Each row comes from the steps of one path. Every step used is in the known rows, and no mark comes twice. Write the path behind each row, first mark first.
Known rows
moten/tafeg/pusoge/patep/rugur/bepuf: [ 1.43 -3.15 -0.40 -1.78  0.86  3.83 -1.32  3.52 -2.79  1.82 -2.43 -6.78
 -2.81  4.68  0.16 -0.77 -0.59 -2.99 -1.38  0.90 -1.63  2.10 -1.84 -2.96
 -3.43  1.63 -5.13 -2.40  0.81  0.07]
moten/tafeg/rugur/bepuf/lume/patep: [ 2.11 -2.52 -0.60 -1.73  0.62  1.29 -0.60  4.44 -1.05  5.56 -0.60 -7.26
 -3.06  6.84 -0.20  0.99 -0.42 -1.81 -1.55 -0.67 -1.84  1.58 -0.39  0.35
 -3.91  2.46 -6.41  0.36 -0.01 -2.11]
lume/tafeg/rugur: [-0.94 -2.33  1.80  0.92 -0.79  2.06 -1.28  4.07 -0.36  5.47  0.99 -3.54
 -1.13  6.00  0.09  1.66  0.89 -1.50 -2.95 -3.71  0.00  1.54 -1.50 -0.15
 -1.25  2.01 -3.64  0.63 -2.99 -0.40]
rugur/tafeg/vetel/bepuf/lume: [ 2.66  0.75  1.23 -4.48  2.56 -1.66 -0.49  1.08  1.03  2.87 -2.38 -6.04
 -4.11  5.27 -2.06 -1.87 -1.14 -3.00 -3.20 -1.64 -2.26  2.12 -1.20  1.50
 -1.67  3.21 -4.75 -0.71  1.33 -1.36]
moten/tafeg: [ 0.57 -4.99  0.59 -0.47  0.16  1.04 -2.05  2.02 -0.29  3.86 -3.38 -3.63
 -3.28  1.52 -0.51  0.13 -2.97  0.49 -1.77  0.71 -2.58  3.29 -2.03 -1.55
  0.62  2.01 -3.25  1.29 -0.40 -2.02]
moten/bepuf/lume/tafeg: [-0.08 -1.38 -1.59  1.81 -1.43  2.06 -0.63  4.88 -1.11  6.22 -1.33 -4.73
 -2.01  5.55 -0.37  0.18 -3.04  0.93 -2.37 -5.47 -1.93  2.57 -2.54 -2.57
 -0.56  3.62 -4.21  1.80  2.74 -2.35]
bepuf/lume/tafeg: [-1.03 -2.65  1.39 -0.72 -0.43  0.31  0.20  3.61  1.06  6.36  1.16 -5.06
 -2.67  6.30 -1.14  1.02 -3.20  0.24 -3.23 -6.91 -0.68  4.49 -2.74 -1.78
 -1.58  2.31 -4.27  2.64  0.62 -3.56]
patep/rugur/bepuf/lume: [ 1.70 -1.01  1.25 -4.37  1.70 -1.14 -0.19  2.48 -2.47  4.00 -0.65 -7.28
 -3.06  5.87 -1.35  2.66 -2.36 -2.47 -2.03 -3.98 -1.90  0.38 -1.44 -3.28
 -3.12  2.91 -4.14 -0.18  1.10 -2.50]
bepuf/lume: [ 0.60 -1.75  1.88 -1.96  0.05 -2.04  0.10  1.18  0.33  4.18  0.19 -4.31
 -1.84  4.60 -1.45  0.79 -3.89  1.07 -1.63 -4.77 -2.47  3.80 -3.13 -1.81
 -1.49  1.13 -3.83  2.10  0.41 -3.57]
vetel/bepuf: [ 2.70 -2.51 -0.29 -1.24  1.86  1.91  0.13  0.42 -2.18  3.46  0.18 -3.04
 -4.62  3.26 -2.34  1.15 -3.70 -0.59 -3.34 -3.39 -2.15  2.91 -0.94 -2.87
 -0.86  3.64 -2.82  1.47  0.28 -1.90]
tafeg/rugur: [ 0.77 -1.76  2.68 -0.12 -0.21 -0.58 -1.34  0.80 -1.55  2.84  0.70 -2.77
  0.12  4.02 -0.58  1.41  1.23 -0.65 -0.74 -1.78 -2.01  0.90 -2.09 -0.01
 -1.45  1.28 -4.17 -0.24 -3.56 -0.86]
moten/bepuf/lume/patep/rugur/tafeg: [ 0.98  0.29 -0.74 -2.20 -0.68  1.07 -1.72  2.19  0.19  4.85 -4.47 -5.55
 -0.28  4.40 -2.61 -0.34 -2.42 -2.97 -2.41 -3.22 -2.84 -0.19  0.13 -1.71
 -3.27  4.71 -2.93 -0.52  3.41 -2.04]
patep/moten/bepuf/lume/tafeg/vetel: [ 0.08  0.78 -1.27 -1.28 -0.11  1.21 -0.88  3.38 -0.17  4.63 -0.61 -5.65
 -2.51  4.52 -0.18 -0.47  0.14 -2.16 -1.66 -4.95 -1.20  2.47 -0.47 -2.28
 -0.96  5.52 -3.09 -0.54  2.91 -1.11]
vetel/bepuf/lume/patep/rugur: [ 1.35 -1.01  1.37 -3.26  1.31  1.77  0.53  1.34 -1.49  5.57  1.06 -6.13
 -3.69  4.59 -2.56  2.06 -5.14 -2.92 -4.15 -5.95 -1.59  2.73  1.84 -3.08
 -5.34  4.36 -4.12  0.80  2.47 -4.09]
pusoge/bepuf/lume/tafeg/vetel: [-0.40 -0.89 -0.20 -0.28  2.99  2.38  0.70  4.30 -0.29  4.48  1.52 -5.14
 -4.66  5.96 -1.01  1.04 -2.67 -1.12 -3.74 -5.06 -1.33  4.45 -2.41 -0.77
 -1.43  1.59 -6.52  0.54  1.83 -1.00]
tafeg/rugur/bepuf/lume: [ 3.04 -0.49  0.70 -2.25  1.10 -1.54  0.49  3.10 -2.42  3.52  1.42 -6.43
 -1.88  8.07 -0.44  2.08  0.86 -0.82 -0.33 -3.23 -2.05  1.00 -2.58 -0.33
 -2.94  1.29 -6.17  0.31 -1.18 -1.87]
vetel/bepuf/lume/tafeg/pusoge/patep/rugur: [-0.10 -0.23  0.73 -1.43  0.84  4.43  1.16  3.13 -1.79  4.67  2.54 -8.14
 -3.36  6.80 -0.73  0.07 -3.12 -3.60 -4.00 -7.33 -0.02  4.47 -1.16 -2.93
 -5.67  2.59 -5.88 -0.51  2.91 -2.65]
tafeg/vetel: [ 1.46 -0.71  2.52 -1.32  1.11 -1.99 -2.04  1.43 -1.00  2.48 -0.41 -2.13
 -2.07  4.12 -0.47  0.53  0.48 -0.24 -2.48 -0.82 -2.61  2.07 -1.39 -0.66
 -0.45  3.07 -3.66 -0.85 -1.51  0.75]
lume/tafeg/pusoge/bepuf: [ 0.03 -3.28  1.18  1.32  1.33  3.92  0.70  4.85 -1.62  2.62  0.83 -3.08
 -3.00  7.05 -1.18  0.86 -1.90 -3.29 -4.33 -3.74 -0.08  2.34 -1.36 -2.86
 -0.93  0.94 -4.93  0.98 -0.42  0.29]
moten/tafeg/vetel: [ 0.49 -2.60  1.29 -0.70  0.51  0.18 -2.67  2.04 -0.48  3.64 -2.82 -3.94
 -3.58  2.32  0.80 -0.90 -0.37 -0.13 -1.86  2.01 -2.35  3.39 -1.32 -0.23
  0.03  2.75 -4.14 -1.14 -0.60 -0.36]
patep/rugur/bepuf/lume/tafeg/vetel: [ 0.54  0.42  0.50 -3.66  1.61 -0.49 -0.85  4.84 -1.96  5.41 -0.38 -8.00
 -3.90  7.43  0.52  2.00  0.30 -3.36 -3.72 -4.67 -0.93 -0.06 -0.55 -2.21
 -3.82  4.13 -4.93 -1.50  1.13 -0.93]
patep/lume: [ 1.25 -1.54  0.72 -1.33  1.98 -1.11 -1.51  1.02  0.03  4.59 -1.32 -3.59
 -1.79 -0.01 -3.19  3.04 -4.41 -0.94 -3.50 -3.22 -2.56  3.04 -1.62 -2.80
 -1.01  2.69 -3.09  1.04 -0.02 -3.39]

Write each row's path
[ 2.35  0.50  0.21 -6.85  2.82 -0.53 -0.43  0.53  2.74  3.42 -1.38 -6.45
 -4.15  5.08 -3.46 -1.36 -1.34 -5.57 -3.42 -2.66 -0.94  1.72  1.96  0.57
 -3.59  5.79 -3.59 -1.03  2.40 -0.78] -> rugur/tafeg/vetel/bepuf/lume/patep/moten
[ 1.70 -2.40 -1.15 -3.29  1.98  3.36 -1.55  1.61  0.31  4.73 -0.63 -4.86
 -5.29  2.51 -1.53  0.83 -1.88 -4.49 -3.73 -1.27 -0.70  3.11  3.83 -1.94
 -3.14  7.26 -2.27 -0.66  1.94 -0.54] -> lume/patep/moten/tafeg/vetel/bepuf
[-0.77 -0.37  1.75 -0.91  0.12 -0.72 -0.66  4.38  1.24  5.62  0.97 -5.23
 -3.14  6.48  0.18  0.48 -0.44 -0.49 -3.28 -5.36 -1.08  3.58 -1.75 -0.56
 -1.79  2.85 -5.00  0.73  0.58 -1.87] -> bepuf/lume/tafeg/vetel
[ 3.41 -1.99 -2.22 -3.50  1.72 -0.16  0.86  3.97 -0.73  4.73  0.42 -5.42
 -3.82  8.61 -2.99  2.68 -3.43 -0.97 -3.26 -5.11 -2.78  2.19  0.10 -2.95
 -3.60  3.68 -4.44  2.60  1.65 -1.87] -> rugur/bepuf/lume/patep
[ 0.75 -4.08 -0.33  0.31 -0.27  2.85 -1.01  2.17 -0.52  1.90 -1.40 -3.77
 -1.78  3.38 -0.12 -1.53 -1.55 -0.83 -1.36  0.49 -2.12  4.88 -2.85 -1.67
 -2.02  0.68 -4.79 -0.54  0.19 -0.25] -> moten/tafeg/pusoge/patep
[ 0.53 -1.65 -2.99 -1.11  1.79  2.15 -1.45  1.12  0.45  4.01 -0.06 -4.01
 -1.86 -0.60 -2.81  2.19 -4.28  0.03 -3.35 -4.44 -2.76  6.31 -3.29 -2.23
 -3.50  2.21 -3.50  0.03  1.45 -1.73] -> pusoge/patep/lume
[ 0.60 -0.75  1.54 -0.52  0.77  2.10  1.06  3.28 -1.15  6.38  2.69 -6.75
 -3.97  6.85 -0.37  0.83 -1.78 -1.55 -3.28 -6.70 -0.61  3.27 -1.08 -0.31
 -3.52  2.50 -6.09  1.56  0.83 -3.62] -> vetel/bepuf/lume/tafeg/rugur
[-0.37 -3.83 -1.78 -1.95  0.46  4.18 -1.54  0.53  0.77  2.50  0.16 -5.21
 -2.28  0.76 -0.26 -0.43  0.41 -1.79  0.29 -1.20 -1.31  6.03 -2.48 -0.61
 -2.76  2.54 -3.64 -1.84 -0.11 -0.24] -> pusoge/patep/moten/tafeg/rugur
[ 0.54 -2.83  0.94 -3.32  1.26  0.14 -2.26  1.03  0.56  2.91 -1.95 -4.89
 -3.65  0.71 -0.26 -0.08  0.57 -2.42 -1.16  0.76 -1.35  2.81  0.05 -1.47
  0.04  4.72 -2.23 -1.40  0.42 -0.46] -> patep/moten/tafeg/vetel
[ 1.70 -0.53 -0.98  0.92 -0.75  0.10 -0.45  1.99 -2.02  4.24 -1.74 -3.72
 -1.30  4.23 -0.76 -0.14 -3.07  1.46 -1.07 -3.65 -3.43  2.28 -2.69 -2.39
 -0.37  2.57 -3.86  1.53  2.47 -2.62] -> moten/bepuf/lume
[ 1.22 -3.29  2.57 -2.78  0.30  0.75 -0.91  0.65 -0.33  1.81 -2.38 -4.64
 -1.86  2.65 -0.90 -0.96 -1.63 -3.71 -1.22  0.33 -0.28  2.68 -0.40 -3.07
 -0.46  3.00 -2.26 -0.39 -0.05 -1.86] -> patep/moten/tafeg/pusoge
[ 1.65 -0.66  1.92 -1.00  0.72  1.76  1.77  3.59 -1.29  4.71  1.70 -6.35
 -4.07  8.34 -1.06 -0.10 -3.53 -2.43 -4.55 -6.46 -0.34  3.55 -0.43 -2.62
 -2.96  2.52 -5.63  2.02  1.65 -3.60] -> vetel/bepuf/lume/tafeg/pusoge
[ 1.02 -1.41 -0.56 -0.57  0.73  4.06  1.97  3.93 -0.92  4.68  2.66 -6.45
 -4.32  7.96 -0.99 -0.37 -3.69 -1.81 -4.08 -7.53 -0.71  5.61 -2.14 -2.29
 -4.42  2.56 -5.98  1.15  2.58 -2.56] -> vetel/bepuf/lume/tafeg/pusoge/patep
[ 0.98 -2.92  1.62 -2.81  2.16  1.52  1.06  1.40 -0.48  1.61 -0.57 -6.70
 -3.10  3.73 -1.85 -0.78 -3.50 -4.18 -0.64 -0.95 -0.75  4.25 -1.63 -2.54
 -1.12  1.59 -4.89  0.08  2.15 -2.98] -> patep/moten/tafeg/pusoge/bepuf/lume
[ 2.98 -0.20 -0.09 -2.22  0.84 -0.35  0.64  3.70 -1.65  4.63  2.21 -5.90
 -1.84  9.04 -1.42  2.59  0.32 -2.09 -1.69 -4.29 -1.86  0.42 -0.41  0.02
 -4.71  2.16 -5.81  0.62 -1.12 -1.11] -> tafeg/rugur/bepuf/lume/patep
[ 2.19 -2.42  1.94  0.15  2.18  1.17  0.90  1.88 -3.27  0.20  0.06 -2.37
 -1.51  5.82 -2.21  0.59 -2.94 -2.13 -2.51 -1.29 -1.75  2.13 -2.07 -3.36
 -0.58  0.08 -4.94  0.28 -0.87 -0.17] -> tafeg/pusoge/bepuf
[ 1.27 -1.01 -1.64  0.08 -0.44  3.25 -0.60  1.52 -2.07  0.37 -0.61 -3.25
  0.08  3.78 -0.99 -1.11 -0.56 -2.44 -0.93 -2.93 -1.48  2.82 -1.89 -3.93
 -2.38  3.28 -2.75 -1.47  1.41  1.03] -> tafeg/pusoge/patep/moten/bepuf
[-0.55 -1.76  0.66  0.76  2.10  2.77  1.18  4.44 -0.88  4.68  2.89 -5.55
 -2.82  6.55 -1.51  1.34 -2.30 -1.62 -2.40 -5.50 -1.13  3.62 -3.03 -0.54
 -2.29  0.15 -6.97  1.09  0.27 -2.29] -> pusoge/bepuf/lume/tafeg/rugur
[ 1.89 -0.62  0.93 -5.02  1.78  1.22 -0.07  0.42  0.55  4.73 -1.28 -7.35
 -3.50  4.79 -3.70  0.40 -4.80 -4.40 -4.41 -4.54 -1.42  1.37  1.12 -1.54
 -5.07  4.01 -3.48  0.18  2.66 -3.51] -> vetel/bepuf/lume/patep/rugur/tafeg
[ 2.90 -3.28 -2.63 -4.59  2.02  1.05  0.59  3.56  0.33  5.11 -0.75 -7.48
 -5.18  6.31 -2.58  1.82 -3.47 -2.74 -2.04 -3.08 -1.68  2.87  1.10 -2.63
 -3.24  4.97 -3.95  1.79  3.30 -2.29] -> rugur/bepuf/lume/patep/moten/tafeg
[ 2.22  1.04  0.98 -2.69  2.03  0.05  0.04  1.87 -1.15  4.63  1.46 -4.92
 -4.58  6.10 -1.15  0.98 -2.26 -1.74 -4.25 -4.15 -2.07  3.28  1.40 -0.65
 -4.15  4.81 -5.06  0.20  1.57 -1.27] -> tafeg/vetel/bepuf/lume/patep
[ 3.31 -1.82 -1.18 -3.23  1.92 -1.83  1.13  3.45 -1.40  3.79 -0.28 -5.51
 -3.97  7.23 -1.85  1.79 -2.68 -0.31 -1.90 -3.99 -2.68  2.21 -2.69 -2.30
 -1.57  2.61 -4.73  2.39  1.24 -2.17] -> rugur/bepuf/lume
[ 0.03 -1.08  2.01 -5.13  0.06 -1.12 -0.77  1.89  2.40  4.96 -1.82 -5.88
 -0.76  4.85 -3.73  0.56 -3.77 -3.87 -3.21 -4.20 -1.17  1.21  0.11 -0.53
 -4.50  3.05 -3.15 -0.04  1.38 -3.15] -> bepuf/lume/patep/rugur/tafeg
[ 1.18 -4.11 -0.61 -1.78  1.63  4.51  0.24  2.45 -0.11  2.31 -0.47 -4.37
 -3.04  4.11 -2.99  1.11 -3.86 -5.29 -3.09 -0.83 -0.57  3.10  1.92 -3.10
 -2.62  3.74 -3.02  0.08  1.44 -0.32] -> lume/patep/moten/tafeg/pusoge/bepuf
[ 2.37 -1.28  0.63 -2.15  1.75  0.53  1.16  0.66 -1.17  4.45  1.04 -5.25
 -4.56  4.76 -1.82  0.70 -4.92  0.07 -2.81 -5.12 -2.25  4.27 -1.49 -1.97
 -1.88  2.75 -4.21  2.19  1.91 -4.18] -> vetel/bepuf/lume
[ 0.12 -0.46  2.09 -4.83  0.80 -0.54 -3.09  1.22  0.92  3.99 -3.21 -3.82
 -0.95  3.46 -2.37  0.40 -0.43 -5.58 -4.49 -0.88 -1.13 -1.09  2.10 -0.39
 -3.74  4.60 -2.14 -2.69 -0.89  0.96] -> lume/patep/rugur/tafeg/vetel
[ 1.86 -2.33  0.37 -4.33  1.30  0.54 -0.15  2.10 -0.29  3.73 -0.46 -8.15
 -3.09  4.28 -0.52  0.51  0.76 -3.19  0.44 -0.84 -1.13  2.19 -1.09 -0.90
 -2.08  2.52 -4.68 -0.38  0.75 -2.88] -> patep/moten/tafeg/rugur/bepuf/lume
[-0.38 -0.11 -0.34 -0.42 -1.13  2.25 -0.45  2.99 -0.52  5.10  0.61 -6.04
 -0.52  4.12 -0.35  0.26  0.55 -2.36 -0.95 -5.33 -0.35  1.60 -0.98 -1.95
 -1.75  4.56 -3.63 -0.12  1.73 -1.95] -> patep/moten/bepuf/lume/tafeg/rugur
[ 2.17 -3.18 -0.42 -3.53  1.72  1.69 -0.86  1.48 -1.13  3.04 -0.81 -6.23
 -3.49  3.05 -0.41  0.78  1.30 -3.54  0.24  0.35 -1.01  0.89 -0.30 -1.36
 -0.80  3.88 -3.49 -0.95 -0.54 -0.95] -> patep/moten/tafeg/rugur/bepuf
[ 1.62  0.24  0.72 -2.87  1.06  0.93  0.53  2.79 -2.65  1.45  0.65 -6.67
 -1.03  7.57 -0.45  0.19 -1.11 -3.21 -1.72 -4.05 -1.58  2.10 -2.81 -3.16
 -5.52  1.33 -5.58 -1.80  1.10 -0.72] -> tafeg/pusoge/patep/rugur/bepuf/lume
[ 1.57 -1.69 -1.86 -1.41  0.28  1.67 -0.95  0.38 -1.50  3.07 -1.86 -2.57
 -1.56  1.02 -1.83  0.70 -1.78 -1.39 -0.75 -2.36 -1.78  1.18 -0.66 -3.82
  0.58  5.42 -0.66 -0.03  1.52 -1.16] -> patep/moten/bepuf
[ 1.40 -2.03 -2.57 -1.49 -0.10  3.13 -1.21  1.45 -0.46  4.34 -1.30 -2.27
 -1.00  2.02 -2.92  1.86 -2.94 -2.45 -3.12 -3.34 -1.50  1.00  2.21 -4.65
 -2.10  6.74 -0.23  0.71  1.90 -0.07] -> lume/patep/moten/bepuf
